Each row comes from the steps of one path. Every step used is in the known rows, and no mark comes twice. Write the path behind each row, first mark first.
In the rows, 128 means zero.
Known rows:
k u z b t: [ 71 125  95 167 137 129 157 156  93  96 160 126 128  74 109 128 157  94]
t z b: [113 157 140 164 147 131 162 149 188 111 144 123 142 103 136 143 145 109]
b t: [102 104 105 138 151 114 130 159  97 113 123 115 160  85  77 109 138 100]
b t z k u: [119 119  87 157 148  95 178 222 144 114 113 104 152  54 129 123 115  89]
z k u: [141 112  88 166 105 104 152 189 155 112 130 138 126  89 126 112 137 107]
b k: [114  88 120 112 164 105 112  97 127 116 153 172 150 109  77 138 143 110]
j u k: [127 144 134 132 142 103  88  98 173 160 100 102 121  91 102 149 167 117]
u z b: [ 93 151 144 158 126 159 114 112 137 102 156 147 106 119 117 158 186 111]
u k: [122 128 149 130 107 125  93 128 161 145  85 132 118 121 117 171 160 117]
v t z k u: [146 124  95 152 117  99 159 194 192 125 112 132 154  79 150 120 117  95]
k u z b v: [ 74 121  92 154 170 142 128 204 120 125 205 144 101  90 131 148 151 105]
j z: [116  99 126 142 204  93 133 143 160 114 135 128 112  67  99 134 164 141]
j k u z b: [101 144 122 199 144 123 128 149 149 135 159 158  91  74 123 133 192 105]
v t b k: [132 104 108  68 134  87  96 122 203 118 142 183 199 109 107 139 126  91]
t b v: [117 125 105  94 180 114  93 240 179 139 162 127 162  98 129 142 119 104]
u z: [103 138 161 139 149 154  84 111 104 126 125 138 105 116 116 156 166 124]
t z k u: [139 133 107 162 133 103 164 202 174 122 119 119 134  78 151 129 120 106]
t z k: [137 141 137 134 150 124 135 184 185 122  95 116 140  94 115 161 143 100]

Which path is each row?
[129 110  74 137 155 100 151 248 183 140 140 129 153  68 142 129 108  87] => b v t z k u
[151 140 115  98 104 108  93 159 222 125 117 147 190 116 139 117 126 100] => v t b
[117 120 117 115 192 118 114 196 170 154 138 125 168  89 128 137 107  98] => b v t z
[112 104  86 144 138  86 176 129 182 114 178 172 165  83 136 117 118  95] => v t z b k u
[ 85 128 115 122 183 118 110  58 138 115 186 159 127  87  74 160 185 102] => j u z b k
[106 130 134 162 137 136 111 132 100 128 142 138 100  97 149 129 146 128] => k u z
[ 93 105 125 132 161 120 112 105  91 121 160 169 110  94 125 147 143 118] => b k u z
[119 151 123 129 160 133  86 126 146 127 119 114 109  82  83 161 187 100] => j u z k
[112 131 138 184 169 114  95 152 113 158 131 150  88  66 126 126 172 117] => j k u z
[108  94  81 157 128  93 171 123 148 102 191 178 140  93 117 114 136 109] => z b k u
[115 135 140 129 130 152  93 152 133 113 106 140 105 108  96 179 182 100] => u z k
[102 122 127 107 153 111 103 130 136 121 157 163 134  89 149 156 134 113] => t b k u z
[106 112 112 116 157 104 148  99 189 111 162 173 176 100 100 152 139  88] => v t z b k
[115 127 117 128 166 115 149 205 151 111  91  98 161  69  90 158 137  80] => b t z k
[121 150 125 150 126 125 152 138 208 117 138 137 162 107 134 132 144  97] => v t z b
[102 130 134 137 189 113 148 170 121 126 109  91 167  72 112 129 114 101] => b t z
[ 84  97  87 138 224 105 144 213 170 116 196 136 110  64  91 153 164 116] => j z b v
[ 95 145 119 180 115 142 143 132 133 104 169 148  99 102 146 136 168 118] => k u z b
